Each row was made from one walk, in order. Every step used is in the known rows, and no mark comes twice. Write each row's walk.
Known rows:
kuzav-safi: [ 0.52 -1.53  0.95  0.77 -0.19 -0.02 -0.52  0.82  0.46  3.49 -1.36 -0.75
 -0.09 -0.20 -0.70 -0.58 -0.67 -0.80 -0.10  0.80 -0.53 -0.63 -1.05 -0.29
  0.79  0.04 -0.73 -0.95]
kuzav-seli-bagebol-noli-mepe: [ 0.53 -1.86 -0.46 -1.10  0.19  0.91  1.45  2.41 -0.13  2.29 -1.32  1.37
 -1.09  0.69  1.02  0.16  0.62  0.82  0.54  0.09  0.33 -0.35  0.95 -0.58
 -2.77  0.03  0.43  0.48]
kuzav-safi-kugade: [-0.42 -3.63  1.84  0.13  0.33  0.35 -0.91  0.68 -0.07  1.19 -0.60 -1.72
  0.82 -1.53 -0.70  4.44 -0.94 -1.13 -0.62  0.28 -0.55 -0.66 -0.41 -0.38
  0.31 -0.10 -0.29 -0.75]
noli-pimu: [ 0.65  0.10 -1.36 -0.71 -0.24  0.35 -2.33  0.33  1.08  0.29 -1.51 -0.02
 -0.50  0.96 -5.98 -2.64 -1.02  1.21  0.83  0.44 -0.42  0.23 -0.46  0.26
  2.85 -0.25 -0.34  0.58]
kugade-safi-kuzav-seli-bagebol-noli-mepe: [-1.66 -0.81  0.29 -0.28  0.68  1.48  0.77  1.46 -1.49  2.73 -0.63  1.50
 -0.21 -0.18  4.52 -1.26  1.38  0.01  0.06 -0.38  0.06 -0.34  1.03 -0.81
 -3.35  0.47  0.77 -0.46]
kugade-safi: [-1.32 -0.67 -0.84  0.55 -0.44 -0.07 -1.03 -1.45 -0.47  2.42 -0.70 -0.88
  0.13  0.93 -0.17  0.16  0.64  3.03 -1.13  1.06 -0.75 -0.17 -1.06  0.47
  1.39  0.02  0.06 -0.35]
kuzav-seli-vovos-noli-ruto: [ 1.60 -0.70 -1.42 -2.13 -1.07 -1.73  0.76  1.35 -0.78  0.75 -0.52  1.48
 -0.48 -0.39 -0.07  1.52 -0.22 -0.08  1.04 -0.89 -1.29 -0.15 -0.01  1.04
 -2.89 -0.86 -0.71  1.12]
bagebol-noli-kugade-safi-kuzav: [-2.38  0.17  0.95  0.89  0.17  0.65 -0.30  0.43  0.03 -1.05  0.57 -1.53
  0.45 -0.61  1.38  1.86 -0.74 -1.07 -0.32 -0.46  0.73  0.00 -1.40 -0.25
  2.40  0.03  1.46 -1.92]
vovos-noli-kugade-safi: [-2.39  1.39 -1.66  0.57 -0.80  0.48 -0.13 -0.60 -0.87 -0.08  0.27 -0.30
  0.34 -0.62 -2.36 -0.81 -0.21  0.59  0.50 -0.04  0.08  0.16 -1.01  0.42
  0.65 -0.48  0.49 -1.05]
seli-vovos: [ 1.58  0.04 -3.57  0.14 -0.02 -1.18 -0.12 -0.01  0.95  1.16  0.30 -1.04
 -0.03  0.49 -0.42  1.78  0.79  1.36 -0.40  0.71 -0.89  0.49  0.37  0.90
  0.30 -0.60 -0.79  2.00]
seli-bagebol-noli-mepe: [ 0.96 -0.76 -2.94 -1.30  0.51  1.11  1.26  2.07  2.43  0.19  0.07 -0.55
 -1.04  0.73  0.65  1.18  1.18 -0.13  1.01  0.26  0.28  0.62  1.05 -0.79
 -2.14 -0.10  0.81  1.22]
gupul-seli: [ 0.62 -0.75 -3.36  0.16  0.60  0.98 -0.85 -4.72 -1.63  4.00 -1.33 -0.03
  0.09  1.65 -0.92  4.08 -0.38  2.46  0.26  1.28 -0.68 -0.12 -0.81  1.12
  0.54 -0.27 -0.13  1.20]
vovos-seli-ruto: [ 1.88  3.16 -0.90 -0.58  0.70  0.48 -0.15 -0.72  2.47 -0.26  0.52 -1.72
 -0.23 -0.29 -0.12 -0.37  0.76  0.81  0.19  0.85  1.00  0.00  0.48  0.14
  2.96 -0.05 -0.64  0.40]
vovos-noli-kugade-safi-kuzav-seli-bagebol: [-2.48  0.87 -0.85  1.19 -0.01  2.27  0.53  0.13 -3.63  2.87  0.02  2.89
  0.96 -1.40  1.15 -2.88  1.11 -1.32  0.44 -1.15  0.11 -0.29  1.44 -0.36
 -2.33  0.14 -0.03 -0.78]
seli-vovos-noli: [ 0.97  1.30 -4.42 -0.20 -0.25 -0.98 -0.28 -0.22 -0.15 -0.09  0.88 -0.91
 -0.03 -0.34 -1.78 -1.03  0.94  1.13  1.40  0.02 -1.64  0.55  0.34  0.90
 -2.20 -0.96 -0.20  2.18]
vovos-seli-bagebol-noli-kugade-safi: [-1.17  1.17 -4.17  0.23  0.58  1.33  0.99  0.82  2.18 -0.21  1.15 -1.47
 -0.21 -0.83 -2.23  5.57  1.53  0.13 -0.64 -0.59  2.62  0.37  1.07 -0.49
  3.78 -0.16  0.68 -0.72]
bagebol-seli-vovos-noli: [ 1.25 -0.13 -2.60 -0.72 -0.58 -1.35 -0.21  0.53  0.13 -1.64  1.71  0.63
 -0.21 -0.53 -1.40 -4.54  0.54  1.95  0.93 -0.18 -1.19  0.16  0.18  0.60
 -4.46 -0.97 -1.21  1.55]
bagebol-seli-vovos: [ 1.85 -1.20 -1.78 -0.38 -0.41 -1.47 -0.05  0.50  1.23 -0.30  1.15  0.36
 -0.20  0.22 -0.19 -1.53  0.36  2.16 -0.83  0.42 -0.38  0.10  0.23  0.58
 -1.97 -0.59 -1.82  1.28]
kuzav-seli-ruto-noli-bagebol: [ 1.09 -0.32  5.19  0.41 -0.05 -1.81  1.18  0.88 -0.98  0.60 -1.74  1.36
 -0.26  1.60  0.59 -2.82 -1.01 -0.12 -1.10  0.02  0.19 -0.44 -0.79 -0.15
 -1.26  0.93  0.01 -0.67]
madit-ribefi: [ 0.49 -1.46 -0.59  0.05 -0.06  0.77 -1.19 -5.90  0.51  0.33 -1.53 -1.71
  0.30 -0.29 -0.06 -1.74 -0.26  3.52 -0.69 -0.18 -0.69 -0.01 -1.69  0.15
  2.11 -0.04 -0.94  0.59]
safi-kuzav: [ 0.05 -0.01 -0.61  0.26  0.19  0.77 -1.11 -1.27 -0.91  0.33 -0.07 -0.62
  0.44  0.40  2.02 -2.14 -0.16 -0.80  0.57  0.43 -0.83 -0.04 -0.81 -0.03
  0.70 -0.02 -0.11  0.80]
kugade-safi-kuzav-seli-vovos-noli: [-1.60  1.12 -1.30  0.82 -0.04 -0.62 -0.85 -0.58 -3.91  2.59  0.28  1.12
  0.72 -1.21  2.19 -3.11  1.14  1.31  0.40 -0.52 -1.90 -0.40  0.27  0.86
 -3.31 -0.41 -0.22  0.54]
gupul-ribefi: [ 0.37 -1.25 -2.30  0.15 -0.07 -1.31 -0.36 -5.16 -0.69  4.92 -0.40  0.30
  0.87  1.13 -0.98  1.56 -0.07  3.24  0.17  1.42 -0.94 -0.24 -0.24  0.42
  1.26 -0.52 -0.26  1.78]
ruto-seli-vovos-noli: [ 0.23 -0.77 -1.03  0.32 -0.85 -2.14 -0.43 -0.87 -0.22 -3.31  0.87 -0.33
 -0.27  0.41 -1.58  1.37  0.25  0.11  1.25  0.62 -2.31  0.46 -0.24  0.81
 -1.98 -0.72 -0.41  1.97]
bagebol-seli-vovos-noli-kugade-safi-kuzav: [-1.54  1.87 -1.65  0.39 -0.38 -0.37  0.06  0.40 -0.39 -2.28  2.82  0.95
  0.91 -2.09  0.98 -4.06  0.24 -1.00  0.31 -1.24  0.10  0.47  0.30  0.38
 -3.30 -0.66 -0.87 -0.31]
kugade-safi-kuzav: [-1.66  0.28 -0.21  0.87  0.16  0.58 -1.42 -1.74 -1.31  1.68 -0.02 -0.69
  0.72  0.25  2.56 -1.71  0.57  0.66 -0.53  0.41 -0.90 -0.06 -0.89  0.13
  0.78  0.25  0.20 -0.31]
kugade-safi-kuzav-seli: [-2.08 -1.05  1.92  1.13 -0.22  0.39 -1.23 -1.46 -3.96  3.68 -1.36  1.14
  0.63  0.21  2.93 -2.39  0.08  1.58 -0.91  0.38 -0.87 -1.09 -1.03  0.32
  0.12  0.38 -0.22 -0.90]
kugade-safi-kuzav-seli-ruto-noli: [-1.03  0.28  6.66  1.32  0.54 -0.14 -0.60 -1.15 -3.25  1.93 -0.88  0.26
  0.81 -0.05  4.83 -3.96 -0.32  0.47 -2.25  0.30 -0.28 -1.00 -0.20 -0.27
 -0.41  1.41  0.63 -1.98]

Write each row's walk:
[-1.39 -1.87  0.65  0.94 -0.10  1.02  1.22  1.90 -1.05  3.47 -0.91  1.31
 -0.02 -0.10 -0.73  4.07  0.61  1.76 -1.63 -0.44  1.18 -0.62  0.85 -0.36
  0.88  0.23  0.67 -1.83]
kuzav-seli-bagebol-noli-kugade-safi
[ 0.90  1.19 -5.36 -1.78  0.92  1.20  1.19  1.38  3.03 -1.48  0.75 -1.33
 -1.34 -0.09 -0.28  1.64  1.54 -0.72  1.62 -0.20  1.78  0.68  1.16 -0.66
  0.23 -0.32  0.38  1.76]
vovos-seli-bagebol-noli-mepe
[-0.21 -1.19  1.05  0.67  0.48  1.81  1.12  2.05 -1.56  1.39 -0.25  1.52
  0.31 -0.61  1.40  1.60 -0.22 -2.11  0.10 -1.11  1.08 -0.50  1.09 -0.91
  0.20  0.19  0.52 -0.67]
safi-kuzav-seli-bagebol-noli-kugade
[ 1.97  0.04  5.26 -0.98  0.16 -0.50 -1.62  1.07  1.87 -2.90 -0.01  0.55
 -0.46  0.42 -3.90 -7.97 -1.74  1.04 -0.97  0.19  0.72 -0.07  0.18 -0.63
 -0.03  0.81 -0.55 -1.07]
bagebol-seli-ruto-noli-pimu
[ 1.68  0.13 -5.86  0.27  0.95 -0.24 -0.30 -3.96 -0.64  4.02 -0.31 -0.29
  0.18  1.06 -0.54  6.09  0.60  2.31 -0.11  0.83 -1.01  0.46  0.57  1.69
 -0.42 -0.66 -0.61  2.52]
gupul-seli-vovos
[-2.28 -1.88  2.18  1.50  0.17  0.74  0.53  0.42  0.43 -2.74  1.17  0.03
  0.39  0.02  1.95  5.37  0.40 -2.51 -0.77 -0.24  0.23  0.33  0.51 -1.02
  0.95  0.55  1.01 -1.28]
ruto-seli-bagebol-noli-kugade-safi-kuzav
[ 0.17  1.03  6.40  1.06  0.35  0.46  0.66  0.42 -2.22 -0.78 -0.72  0.84
  0.76 -0.69  3.27 -2.52 -2.12 -3.25 -1.19 -0.43  1.44 -0.64 -0.10 -0.47
  1.33  1.10  0.20 -1.92]
safi-kuzav-seli-ruto-noli-kugade
[-1.19  0.96  5.96  1.27  0.43 -1.22  0.52 -0.06 -2.13  1.02 -0.91  1.45
  0.56  0.79  3.90 -4.41 -0.22 -0.85 -1.66 -0.36 -0.15 -0.38 -0.67 -0.33
 -1.96  1.35  0.43 -1.65]
kugade-safi-kuzav-seli-ruto-noli-bagebol
[ 0.20 -2.57  1.99 -2.02 -1.71 -1.35 -0.06 -0.55  0.70 -4.46 -0.05  0.28
 -0.83  0.99 -0.62  2.58 -1.28 -1.92  1.67  0.16 -1.72  0.14 -1.75  0.17
 -1.19 -0.32 -0.07  0.48]
vovos-noli-ruto-seli
[ 1.54  2.37  0.88 -0.20  0.79 -0.31 -0.24 -1.05  1.06 -2.19  0.32 -2.40
 -0.19 -0.09  0.00 -1.30 -0.14 -0.32 -0.64  0.44  1.57  0.01 -0.05 -0.16
  3.16  0.62  0.15  0.23]
vovos-seli-ruto-noli
[-1.60  0.17 -1.13  1.04  0.81  1.88  0.61  1.01  0.74  0.47  1.13 -0.47
  0.65 -0.67  1.71  2.55  1.11 -1.44 -0.68 -0.83  0.92  0.45  1.04 -0.90
  0.78  0.30  1.22 -1.19]
seli-bagebol-noli-kugade-safi-kuzav
[ 0.20 -0.56 -0.70 -1.42 -0.10 -0.20  0.39  1.46  1.88 -1.24 -0.46 -1.57
 -1.17  0.83  0.41  0.33 -0.75  0.28  1.27  0.59  0.10  0.16 -1.40 -0.11
 -0.38 -0.32  1.04  0.35]
bagebol-noli-mepe
[ 0.97  3.05  0.99  0.11  0.52  0.07  0.81 -0.13  1.86 -3.49  0.71 -1.95
  0.00 -0.78 -0.91  0.98 -1.16 -2.52 -0.76 -0.17  3.02  0.28  0.07 -0.24
  5.06  0.50  0.00 -0.78]
vovos-seli-ruto-noli-kugade
[ 0.69 -0.02  6.34  0.79  0.61  0.06 -0.36 -0.51 -2.95  0.76 -1.03  0.50
  0.52  0.09  4.29 -4.22 -1.04 -1.07 -1.15  0.16 -0.18 -0.89 -0.08 -0.40
 -0.44  1.18  0.35 -0.87]
safi-kuzav-seli-ruto-noli
[ 1.64  3.32  0.72 -0.97  0.96 -0.04 -1.80  0.01  2.16 -3.09 -0.30 -1.65
 -0.63 -0.16 -5.15 -3.85 -0.99 -0.56  0.18 -0.07  1.70  0.34  0.51 -0.27
  4.64  0.59  0.05  0.04]
vovos-seli-ruto-noli-pimu
[ 1.31  1.04 -4.68 -1.26  1.06  1.32 -1.34  1.53  2.89 -1.19  0.18 -0.91
 -1.11 -0.15 -6.92  0.46  0.99  0.68  1.49 -0.71  1.32  0.53  1.66 -0.65
  3.39 -0.31  0.40  1.24]
vovos-seli-bagebol-noli-pimu
[-1.66  2.02 -3.65  0.49  1.15  2.03  0.52  0.41  1.26 -1.13  1.95 -1.17
  0.33 -1.50  0.70  3.45  1.48 -2.17  0.00 -1.26  2.41  0.46  1.21 -0.86
  3.04  0.08  0.79 -0.54]
vovos-seli-bagebol-noli-kugade-safi-kuzav
[-0.45  1.89 -1.44  0.63 -0.31 -0.07  0.48  0.90 -2.87 -0.04  0.49  1.72
  0.69 -1.86  0.65 -1.87 -0.64 -2.49  1.48 -1.19 -0.25 -0.09  0.43  0.67
 -1.67 -0.78 -0.64  0.67]
safi-kuzav-seli-vovos-noli-kugade
[ 0.93 -2.68 -0.09 -1.89 -1.07 -0.10  0.82 -0.03  1.28 -2.98  0.46  1.32
 -0.64  0.87 -0.37  3.16  0.62 -2.40  1.34 -0.16 -1.49  0.57  0.69 -0.46
 -2.85 -0.05 -0.24  1.10]
vovos-noli-ruto-seli-bagebol
[ 0.39  2.20 -4.32  0.20 -0.50 -0.54  0.73  0.89  0.67 -1.49  1.28 -0.28
  0.17 -1.11 -2.55  0.90 -0.12 -1.11  1.26 -0.53 -0.08  0.84  0.44  0.86
 -0.30 -1.10 -0.33  1.26]
seli-vovos-noli-kugade
[-0.82  3.37  1.34  0.71  0.45 -0.05  0.47 -0.63  1.50 -2.41  0.75 -2.16
  0.24 -1.03 -0.41  1.53 -0.38 -1.02 -1.99 -0.02  2.97  0.20 -0.05 -0.06
  5.01  0.78  0.31 -1.87]
vovos-seli-ruto-noli-kugade-safi
[ 0.84 -3.66  2.83 -1.75 -1.54 -1.57  0.07 -0.37  1.73 -3.25 -0.83  0.00
 -0.76  1.73  0.49  5.84 -1.52 -1.64 -0.03  0.71 -0.95  0.09 -1.67  0.18
  1.37  0.06 -0.56  0.21]
noli-ruto-seli
[-1.07  0.26  6.19  1.37 -0.22 -0.39  0.74  0.16 -1.74  1.47 -1.27  0.48
  0.48 -0.18  1.01 -0.01 -1.34  0.52 -2.97  0.19  1.59 -0.81 -0.28  0.01
  2.09  1.13  0.37 -3.02]
kuzav-seli-ruto-noli-kugade-safi
[ 0.05  1.23 -2.22 -1.06 -0.42  0.56 -2.40  0.09  0.00 -0.94 -0.75  0.14
 -0.51  0.20 -7.10 -5.91 -0.79  1.03  2.58 -0.11 -1.23  0.27 -0.44  0.27
  0.20 -0.63  0.18  0.90]
vovos-noli-pimu
[ 0.50 -3.73  1.32  0.37 -0.12 -0.23  0.24  0.33  1.09 -1.77  0.09 -0.39
 -0.68  1.60 -0.82  4.96  0.68  0.49 -0.14  0.77 -0.98  0.03  0.42 -0.80
 -0.23  0.23  0.67  0.55]
ruto-seli-bagebol-noli
[ 1.57  1.74  2.07 -1.04 -0.40 -0.98  1.06  1.19  2.32 -2.34  1.34  1.76
 -0.37  0.41 -0.82 -7.74  0.23  0.86  1.38 -0.23 -0.66  0.23 -0.37 -0.26
 -5.70 -0.25 -0.80 -0.20]
vovos-noli-bagebol-seli-ruto
[ 0.10 -0.40 -0.80 -0.96 -1.09 -1.30  0.47  0.80  0.34 -2.40  0.84  1.87
 -0.54  0.90 -2.55 -7.19 -0.33  0.81  1.92 -0.50 -0.77  0.14 -1.64 -0.02
 -5.00 -0.66 -0.87  0.77]
vovos-noli-bagebol-seli
[-1.68  0.06  0.86  1.32  0.07 -0.77  0.41  1.65 -1.57  1.17  0.31  0.25
  0.51 -1.31  2.11  3.54 -0.35 -0.18 -1.07 -1.00  0.53 -0.36 -0.19  0.49
  0.81 -0.23  0.53 -1.30]
bagebol-noli-kugade-safi-kuzav-seli-vovos
[-1.82  3.20 -3.51  1.00  0.02 -0.03 -0.01 -0.11 -0.68 -0.90  2.01 -0.33
  1.02 -1.92  0.93 -0.72  0.54 -1.79  0.73 -0.96 -0.36  0.84  0.42  0.68
 -1.05 -0.65  0.08  0.23]
seli-vovos-noli-kugade-safi-kuzav
[ 1.58  0.04  4.09  0.18 -0.04  0.17  0.08  0.12 -0.64  3.42 -1.54  0.97
 -0.02  0.52  1.15 -1.77 -0.19  2.36 -0.76  1.10 -0.46 -1.05  0.25  0.25
  0.12  0.32 -0.60 -0.70]
kuzav-seli-ruto
[-1.11  2.03  5.02  1.27  0.16  1.12  0.36  0.24 -1.20  2.50 -0.54  1.39
  1.07 -1.17  3.86 -1.18 -0.33 -0.65 -1.46 -0.09  0.86 -0.77  0.36  0.00
  1.25  0.64 -0.33 -2.73]
noli-kugade-safi-kuzav-seli-ruto
[ 1.89 -2.74  0.38 -1.57 -1.20 -2.83  0.52  0.39  2.72 -3.34  0.08 -0.14
 -0.61  1.13  0.98  7.74 -0.61 -1.83 -0.47  0.38 -1.21  0.68 -0.42  0.77
  0.51 -0.35 -1.12  1.36]
noli-ruto-seli-vovos
[ 0.27 -2.75  0.46 -0.85 -0.13 -0.10  1.18  1.35  2.33 -3.03 -0.01 -0.02
 -1.26  1.48  0.83  3.45  0.41 -1.10  0.82  0.62 -0.35  0.53  0.52 -0.87
 -1.91  0.16  0.55  1.03]
ruto-seli-bagebol-noli-mepe
[ 1.17 -1.86 -1.99 -0.09  0.54  0.94  0.34  1.01  1.25  1.30  0.06 -0.83
 -0.41  1.03 -0.93  2.17  1.46  1.63 -0.02  0.19 -0.29  0.16  0.95 -0.68
 -0.32 -0.02  0.88  0.73]
seli-bagebol-noli
